Each row was made from one path, in order. Every step used is in the known rows, and no mark comes twice. Write each row's path.
Known rows
timekil > ridev > zupo: .06  .30  -.12  .13  .15  .21  -.33  .47  -.22  .34  -.05  -.20  .16  -.25  .09  -.35  .14  .24  -.34  -.32  .18  .30  .13  .03  -.62
sitez > torip > dekif > timekil > ridev: -.37  .19  -.03  -.10  .27  .08  -.53  .41  -.26  .04  -.32  -.26  .00  -.01  -.16  .05  -.10  .37  -.14  -.08  .06  .03  -.02  .20  -.62
vufi > torip > dekif: -.15  -.24  .21  .06  -.37  .12  -.15  -.02  -.19  .21  -.24  -.33  .00  .11  .02  .20  .13  .29  -.13  -.01  -.16  -.01  .07  .08  -.30
ridev > zupo > dekif > timekil > vufi > torip: .06  -.03  .30  .04  .32  .17  .11  .04  -.28  .33  -.08  .22  -.19  -.14  .24  .24  .47  -.01  -.04  .59  -.13  .00  .26  -.29  -.22
noramal > torip: .02  -.15  -.12  -.06  .24  .27  -.35  .15  -.37  .31  -.08  -.32  -.02  -.40  -.18  .09  .16  -.08  -.10  .04  .48  -.03  .01  .16  -.21
ridev > zupo > dekif: .24  .28  .02  .10  .08  .13  -.20  .21  -.11  .46  .03  .00  -.04  -.56  -.12  -.04  .08  .08  -.21  .03  .00  .30  .44  -.12  -.42
vufi > timekil > ridev: .03  .28  .13  .01  .08  .04  -.25  .43  -.09  .09  -.26  -.38  -.33  -.03  -.18  -.22  .14  .32  -.24  .14  .24  .13  -.25  -.19  -.52
noramal > torip > dekif > timekil > ridev: -.39  -.18  -.05  -.16  .33  .25  -.46  .11  -.43  .11  -.32  -.30  .18  -.15  -.13  .19  .09  .25  -.12  .03  .13  .00  -.19  .04  -.44
vufi > timekil > ridev > zupo > dekif: .20  .51  .17  .17  .08  .00  -.31  .38  -.02  .31  -.22  -.32  -.31  -.47  -.18  -.25  .10  .25  -.20  .12  -.08  .36  .11  -.40  -.48
ridev > zupo: .09  .20  -.14  .13  .15  .23  -.26  .39  -.21  .33  .13  -.02  .09  -.35  .09  -.11  .11  .03  -.32  -.20  .17  .18  .30  .10  -.54
zupo > ridev > timekil > dekif > torip > sitez: .00  .07  -.28  .19  .47  .23  .13  .30  .12  .53  -.31  .24  -.22  .11  .33  -.28  -.06  .05  -.34  .04  .08  -.11  .25  .15  -.73
sitez > torip > dekif > timekil > ridev > zupo: -.32  .33  -.17  .08  .30  .13  -.64  .52  -.32  .15  -.18  -.20  .15  -.25  .04  -.07  -.13  .29  -.19  -.35  -.08  .17  .21  .22  -.70
vufi > torip > dekif > timekil > ridev: -.33  -.20  .24  -.03  -.08  .15  -.14  .07  -.25  .10  -.33  -.25  .01  .33  .12  .20  .19  .54  -.22  .19  -.11  -.02  -.11  -.09  -.56
ridev > timekil: .00  .16  -.01  -.14  .15  .12  -.01  .50  -.39  .23  .06  -.12  -.13  .09  -.06  -.24  .11  -.03  -.38  .00  .32  .02  .11  .12  -.47
timekil > dekif > torip > vufi: -.29  -.32  -.05  .29  .35  .11  -.11  .20  .22  .46  -.15  .21  -.22  .04  .42  .40  .28  -.05  -.25  .22  .27  -.18  .14  -.16  -.44
ridev > zupo > dekif > torip: .25  .20  .02  .31  .27  .16  -.02  .24  -.05  .61  -.08  .27  .04  -.46  .21  .02  .30  .06  -.31  .28  -.03  .23  .36  -.16  -.46
torip > sitez: -.03  .17  -.02  -.06  .29  .26  -.08  .25  .03  .21  -.18  -.11  -.11  -.50  -.20  -.03  .20  .00  -.38  -.18  .32  -.02  .04  .09  -.56
zupo > dekif > torip > vufi > timekil > ridev: -.06  .07  .31  .15  .19  -.15  -.17  .15  .32  .29  -.34  -.14  -.48  -.21  .01  .18  .45  .06  -.30  .42  .10  .10  -.26  -.60  -.36
sitez > torip > dekif: -.19  .15  -.07  -.01  -.05  .03  -.55  .30  -.22  .13  -.22  -.33  .01  -.21  -.24  .07  -.15  .15  -.04  -.26  .03  .04  .18  .36  -.41
zupo > dekif > timekil > vufi: -.02  .06  .18  -.23  .50  .11  .06  .08  -.19  .13  -.14  .36  -.19  -.12  -.08  .21  .35  .00  -.07  .69  .14  -.02  -.01  -.24  -.30
dekif > torip: .04  -.06  -.03  .16  .25  .20  .00  .29  -.11  .36  -.16  .20  .03  -.03  .20  .04  .34  .15  -.32  .28  .30  -.03  .01  .04  -.48
sitez > torip > vufi: -.19  .02  -.07  -.07  .17  .01  -.56  .33  .01  .20  .05  -.34  -.26  -.34  -.15  .27  .05  -.24  -.21  -.24  .48  -.01  .13  .13  -.33
vufi > torip > dekif > timekil: -.30  -.33  .24  -.06  -.08  .16  -.06  .00  -.22  .11  -.14  -.06  -.08  .22  .10  .41  .16  .36  -.19  .30  -.12  -.11  .06  -.02  -.47
torip > vufi > timekil > ridev: -.19  .09  .15  -.06  .06  -.06  -.39  .29  .14  .02  -.15  -.45  -.47  -.11  -.12  .03  .23  .05  -.31  -.04  .29  .08  -.30  -.35  -.41
torip > vufi: -.18  -.14  -.01  -.10  .09  .06  -.29  .14  .05  .20  .12  -.14  -.17  -.18  -.04  .25  .20  -.15  -.34  -.09  .40  .05  .03  -.06  -.37
zupo > dekif > torip > vufi > timekil: -.04  -.05  .27  .14  .19  -.14  -.08  .07  .33  .32  -.18  .04  -.58  -.31  .00  .40  .41  -.10  -.27  .55  .08  .03  -.10  -.52  -.26
sitez > torip > dekif > timekil: -.32  .08  -.06  -.11  .26  .10  -.45  .32  -.25  .05  -.13  -.08  -.06  -.12  -.17  .28  -.14  .22  -.09  .02  .08  -.05  .15  .26  -.55
zupo > ridev > timekil > dekif: .05  .05  -.25  -.01  .10  .14  -.10  .29  -.16  .41  -.06  -.02  -.21  .40  .11  -.30  -.36  .16  -.16  .07  .14  .10  .34  .15  -.60
torip > dekif > timekil > ridev > zupo: -.32  .16  -.09  .03  .20  .18  -.37  .33  -.29  .13  -.10  -.01  .27  -.10  .15  -.05  .00  .39  -.33  -.21  -.16  .19  .08  -.01  -.76

Which path is each row?
.21  .40  .17  .40  .25  .02  -.16  .39  .05  .46  -.34  -.03  -.24  -.37  .13  -.20  .32  .25  -.28  .32  -.12  .27  .03  -.41  -.48 => vufi > timekil > ridev > zupo > dekif > torip
-.05  -.14  -.08  .34  .37  .22  .01  .33  -.01  .51  -.27  .30  -.12  .12  .39  .15  .18  .23  -.17  .37  .20  -.15  .22  -.01  -.51 => timekil > dekif > torip
.20  .04  .14  .14  .20  .08  .05  .12  .01  .52  -.21  .22  -.08  -.24  .02  .12  .31  .16  -.26  .52  .13  .09  .13  -.15  -.39 => zupo > dekif > torip
.22  .30  .01  .33  .22  .14  -.13  .31  -.03  .61  -.25  .10  .12  -.36  .20  -.18  .32  .23  -.32  .14  -.04  .30  .21  -.20  -.55 => timekil > ridev > zupo > dekif > torip
-.31  -.12  -.01  -.16  .15  .17  -.21  .17  -.22  .02  -.06  .11  .05  .03  -.05  .27  .01  .29  -.24  .18  -.01  -.01  .05  .05  -.59 => torip > dekif > timekil
-.12  .09  .01  -.13  .35  .20  -.15  .40  -.19  .12  -.09  -.01  -.01  .09  .01  -.03  .18  .36  -.32  .22  .40  .02  -.12  -.07  -.66 => dekif > timekil > ridev
.07  .44  .03  .16  .13  .10  -.37  .54  -.14  .18  -.14  -.32  -.20  -.26  .00  -.36  .13  .23  -.31  -.13  .09  .25  -.02  -.17  -.58 => vufi > timekil > ridev > zupo
-.17  -.25  -.01  .13  .23  .11  -.12  .16  .11  .33  .00  .16  -.07  -.08  .26  .30  .42  -.14  -.40  .11  .35  -.04  -.06  -.10  -.41 => dekif > torip > vufi
.03  .01  .07  -.13  .15  .20  .18  .02  -.19  .18  -.30  -.13  -.24  .17  .12  -.38  .22  -.17  -.22  .01  .03  -.11  -.05  .16  -.33 => zupo > ridev > timekil > vufi > torip > sitez
-.01  .07  -.03  .12  .45  .27  .09  .27  .09  .35  -.31  .20  -.05  -.38  .12  .03  .41  .00  -.46  .02  .27  -.14  -.01  .08  -.61 => dekif > torip > sitez
-.15  -.27  .26  -.11  .32  .22  .16  .11  -.34  .09  -.12  .15  -.20  .27  .22  .26  .51  .07  -.11  .58  .19  -.24  -.10  -.09  -.26 => dekif > timekil > vufi > torip
-.16  .15  .01  .38  .30  .00  -.34  .44  .14  .30  -.12  -.13  -.26  -.22  .36  -.02  .43  -.05  -.44  -.07  .13  .12  -.16  -.39  -.55 => dekif > torip > vufi > timekil > ridev > zupo
.02  -.06  .22  .01  .04  .27  .08  .11  .03  .29  -.25  -.32  -.25  -.32  -.05  .11  .33  .06  -.32  -.05  .23  -.15  .06  .03  -.45 => vufi > torip > sitez
-.24  -.30  .25  .00  -.19  .13  -.09  -.09  -.34  .06  -.39  -.16  .03  .19  .14  .14  .35  .11  .02  .14  -.26  -.08  -.09  .07  -.10 => timekil > vufi > torip > dekif
-.13  .11  .08  .38  .55  .17  .07  .37  .29  .34  -.52  .12  -.56  -.26  .19  .11  .25  .12  -.25  .34  .09  -.28  .01  -.21  -.59 => vufi > timekil > dekif > torip > sitez
-.08  .24  -.10  .02  .42  .25  -.24  .53  -.24  .25  .06  .03  .11  -.14  .17  -.13  .13  .29  -.40  -.04  .24  .17  .10  -.06  -.77 => dekif > timekil > ridev > zupo
.16  .12  -.20  -.17  .01  .12  -.12  .28  -.28  .27  .09  -.09  -.06  .25  -.05  -.41  -.22  .08  -.31  -.05  .24  .22  .14  .22  -.56 => zupo > ridev > timekil
.08  .10  -.16  -.23  .18  .09  -.07  .19  -.38  .12  -.06  .09  -.03  .37  .08  -.48  -.02  -.09  -.17  .10  .14  .13  -.01  .21  -.33 => zupo > ridev > timekil > vufi
-.35  .01  .03  -.13  .16  .13  -.28  .22  -.22  .04  -.23  -.07  .14  .13  -.05  .06  .05  .44  -.26  .06  -.03  .08  -.11  .01  -.67 => torip > dekif > timekil > ridev
.00  -.16  .41  -.14  .26  .11  .21  -.07  -.21  .22  -.22  .17  -.31  .08  .04  .37  .51  .06  -.02  .84  .04  -.14  .03  -.31  -.16 => zupo > dekif > timekil > vufi > torip
-.18  -.01  .13  -.06  .06  -.03  -.30  .21  .15  .05  .02  -.30  -.52  -.19  -.15  .25  .19  -.11  -.28  .10  .32  -.01  -.14  -.29  -.36 => torip > vufi > timekil
-.44  -.34  -.04  -.20  .48  .25  -.33  -.02  -.56  -.03  -.30  .02  .14  -.16  .00  .29  .28  -.10  .06  .28  .04  -.20  -.21  .10  -.15 => noramal > torip > dekif > timekil > vufi
-.01  .11  .04  .29  .23  .03  -.25  .16  .16  .56  -.14  .03  .00  -.43  .26  .09  .43  -.04  -.39  -.02  .04  .27  .12  -.39  -.48 => timekil > ridev > zupo > dekif > torip > vufi
.02  .12  .17  .31  .25  -.07  -.18  .18  .27  .40  -.05  .08  -.43  -.56  .15  .29  .39  -.20  -.33  .29  -.06  .17  .13  -.51  -.35 => ridev > zupo > dekif > torip > vufi > timekil
-.18  .10  -.07  .22  .59  .22  .23  .52  .01  .48  -.36  .21  -.28  -.06  .30  -.09  .24  -.05  -.38  .06  .19  -.30  .21  .03  -.64 => ridev > timekil > dekif > torip > sitez
.01  .18  .16  -.16  .31  .08  -.09  .22  -.07  .25  -.17  .01  -.15  -.15  -.18  .08  .15  .37  -.24  .44  .22  .15  .01  -.26  -.61 => zupo > dekif > timekil > ridev
.10  .20  .04  -.01  .37  .18  -.09  .26  -.14  .38  .14  .24  -.09  -.45  -.04  .18  .10  .11  -.27  .32  .07  .20  .39  -.22  -.58 => ridev > zupo > dekif > timekil
-.27  -.09  .15  .15  -.02  .21  -.22  .20  -.29  .21  -.16  -.21  .14  .08  .28  .08  .15  .43  -.27  -.08  -.24  .10  .13  -.08  -.63 => vufi > torip > dekif > timekil > ridev > zupo
-.19  -.13  .13  .15  .25  -.03  -.15  .24  .19  .18  -.09  .01  -.45  -.10  .16  .30  .41  -.12  -.37  .31  .27  -.08  -.24  -.30  -.37 => dekif > torip > vufi > timekil
.00  -.20  .25  -.01  .04  .17  .04  .08  -.32  .17  -.23  -.10  -.14  .18  .14  .04  .49  .00  -.05  .33  .12  -.13  -.08  .01  -.10 => timekil > vufi > torip
-.14  -.02  -.07  .30  .56  .30  .08  .30  .21  .49  -.44  .25  -.21  -.26  .26  .12  .26  .10  -.28  .12  .18  -.24  .18  -.02  -.63 => timekil > dekif > torip > sitez
